Each row was made from one small tree. The marks that hang from a mark follow it in brackets, in the order of their numbers. Every link used is in the known rows. Write each row's tree.
In the rows, 128 means zero.
Known rows
j765{j373{j19 j241} j694}: [187 108 134 131 149 165  62 196 184 113 138  76 182 121 146 122 145 122
 105 163 130 113 118]
j982{j19{j246 j373{j241}}}: [148 160 152 127  90 125  88 146 121 172 131 103 146  90  84 122 158  91
  71 119 105 102  91]
j982{j19{j373{j765}}}: [111 159 191 128 103 138 121 124 142 180 119 116 114 119  96 128 115 103
 136  97 112 104  70]
j373{j19 j765 j873{j178}}: [127 139 152  76 154 162 107 148 203 113 108 103 136 111 136 103  52 128
 177 116 118  99 124]
j794{j873{j178}}: [121 136 147  85 157 167  86 118 162 189 173 117 114 117 140  75 117 136
 205 154 118  87  96]
j982{j19{j373{j873}}}: [115 138 147 117 105 164  91 122 150 177  90 109 147 158 117 114 103 109
 114 121 120 103 103]
j982{j19{j246 j373{j765{j694} j873}}}: [146 149 151 150 129 136 110 135 134 124 124 111 145 138  95 120 103 126
  91  99 118  92  74]
j765{j373{j19 j241 j873{j178}} j694}: [189 114  93 101 159 174  53 191 220 101 134  58 161 137 166 101  99 139
 124 168 121  90 155]
j373{j873{j794}}: [117 117 160  95 166 184 126 116 160 127 114 170 161 168 127  95  72 114
 146 143 141 122 119]
j873{j178 j794}: [123 145 162  71 173 190 133 114 144 145 154 166 114 126 127  91 101 115
 153 158 135 108 107]
j178{j873}: [103 122 159 151 142 183  90 131 164 170 133 149 156 142 115 102 109 114
 158 144 157 111  92]
j982{j19{j246{j793} j373{j241}}}: [149 157 136 137  89 112  92 150 108 166 129 103 124  92 101 114 167  98
  63 133  64 109 114]
j765{j373{j19 j873{j794}} j694}: [171  92 131 109 194 191  98 150 188  81 119 138 198 169 147 103  80 132
 104 179 156 110 125]
j246{j19{j373{j765 j873}} j793}: [ 97 142 155 117 102 113 154 170 129 129 117 123  92 150 151 126  77 106
 165 120  67 122 127]
j694{j765{j373{j19 j241 j873}}}: [150 111 112  99 153 155  62 183 246 129  75  89 214 110 139 111 103 103
  95 135 136 119 127]
j694{j765{j373{j873{j794}}}}: [115 109 129  96 196 185 115 125 211 128 101 166 189 157 124  95  89 106
 103 148 163 127 102]
j982{j19{j246{j793}}}: [131 133 136 136 138 149 100 122 106 154 124 129 139 113 102  84 163 134
  79 139  90 123  99]
j246{j19{j373{j873{j178}}} j793}: [108 150 114  84 109 142 129 170 121 143 133 114  82 148 171 114  94 116
 153 155  74 105 142]
j982{j19{j246 j373{j241 j873}}}: [146 153 130 126  95 129  81 142 147 156 107  94 162 122  96 113 121  99
  79 117 103  97 117]
j373{j19{j246} j241 j765 j873}: [156 137 155 110 138 116 100 170 190  91 105 103 184  84 103 111  79 111
 123 103 108 115 128]
j765{j373{j19{j246} j873{j178}} j694}: [180 115  89 105 187 182  64 172 177  76 143  90 186 130 133 105 117 145
  90 173 161  91 112]
j982{j19{j246{j793} j373}}: [130 151 143 133 108 131 102 132  87 163 126 126 128 111  96 118 167 105
  65 137  94 113  88]
j19{j246 j373{j873{j794}}}: [124 142 157  95 148 150 131 129 120 109 128 181 169 143  96 129  92  86
  96 145 156 108  96]
j765{j373}: [115 103 150 127 153 177  92 145 165 149 143 121 159 156 119 118 152 114
 136 160 159 124  94]
j694{j765}: [104 135 162 103 163 171 102 145 164 169 102 148 166 114 117 123 144 106
 116 111 149 132  63]

Which tree is each row?
[173 127 156 122 145 144  94 184 204  97 107  84 165 123 148 115  71 131
 147 105  97 110 131] -> j373{j19 j241 j765{j694} j873}
[149 159 173 131 100 113 141 200 126 136 162 102  97 119 146 143 116 104
 151 107  81 110  97] -> j246{j19{j373{j241 j765{j694}}}}
[164 123 120 109 132 124  77 179 159  94  99 103 181  98 131 104 115 114
  90 145  82 125 157] -> j373{j19{j246{j793}} j241 j873}
[158 151 155  61 157 149 129 144 217  98 117 121 129  94 139  84  24 114
 168 128  92  97 160] -> j373{j19 j241 j765 j873{j178 j794}}
[193 100 125 111 175 172  89 170 206  83 120 112 193 154 156  97  79 124
 102 173 129 110 152] -> j765{j373{j19 j241 j873{j794}} j694}
[128 156 168 115 135 133 147  98 141 129 117 161 144 125  76 103  65 104
 100 110 119  97  91] -> j982{j19{j246 j373{j765 j873{j794}}}}
[146 130 146 109 152 139  94 164 113 109 118 135 172  86 112 117 152 116
  85 153 115 128 105] -> j373{j19{j246{j793}}}
[107 153 127  75 112 157 125 163 132 151 134 115 105 147 153 120  84 109
 161 142 114  95 120] -> j246{j19{j373{j873{j178}}}}
[125 150 182 101 121 127 146 146 177 120 122 144 127 136 118 126  45  79
 157 112 104 106 134] -> j19{j373{j241 j765 j873{j794}}}
[102 157 187 110 106 121 159 168 117 149 145 132 100 123 122 142 106  95
 167 112 111 116  82] -> j246{j19{j373{j765}}}
[158 144 159 120 132 102 109 179 150  98 127 111 148  59 109 114 125 110
 111 122  73 127 129] -> j373{j19{j246{j793}} j241 j765}
[105 132 133 109 100 133 130 174 112 138 115 127 114 164 161 127 104 106
 140 146  79 123 133] -> j246{j19{j373{j873}} j793}
[183  98 114 129 152 167  58 194 210 100 115  71 195 149 157 112 108 130
 109 159 127 109 144] -> j765{j373{j19 j241 j873} j694}
[144 175 172 137  93 102 115 142 139 161 136 101 126  79  75 124 130  92
  98  94  95  99  88] -> j982{j19{j246 j373{j241 j765}}}
[130 148 146 132 106  92 117 172 147 107 128 111 125 115 111 136 101  86
 120 110  73 114 134] -> j19{j246{j793} j373{j241 j765 j873}}
[178 144 138  95 151 152  90 182 212  96 126  70 131 108 156 100  62 138
 164 115  91  93 142] -> j373{j19 j241 j765{j694} j873{j178}}
[118 138 146 113 126 144 100 152 122 126 119 136 173 142  98 146 121  90
 104 130 156 110  88] -> j19{j246 j373{j873}}
[149 125 153 138 145 148 104 169 195 112 130  96 135 151 142 108  86 130
 162 101  95 113 126] -> j373{j241 j765{j694} j873}
[119 146 154 123 122 128 108 160  85 135 143 145 134 113 105 147 168  90
  86 146 121 123  84] -> j19{j246{j793} j373}
[169 169 164 154 109 115 107 159 129 142 153  95 126  94  89 127 141 110
  87  97  92  95  75] -> j982{j19{j246 j373{j241 j765{j694}}}}
[119 145 170 117 101 121 114 166 184 136 114 100 127 135 120 142  75  83
 162  98 102 107 123] -> j19{j373{j241 j765 j873}}
[156 101 124 110 138 156  65 180 217 117  99  80 197 136 142 112 100 111
 126 155 128 115 157] -> j765{j373{j19 j241 j873}}
[163  95 113 141 151 174  69 177 200 116 138  82 170 179 152 109 123 131
 125 153 126 112 136] -> j765{j373{j241 j873} j694}
[158 149 173 111 135 112 107 174 164 107 129 112 167  60  94 123 116 104
 120 109 115 116 102] -> j373{j19{j246} j241 j765}
[124 127 164 119 128 138 109 154 201 133 115 103 138 137 127 108  75 113
 177  98  96 117 136] -> j373{j241 j765 j873}
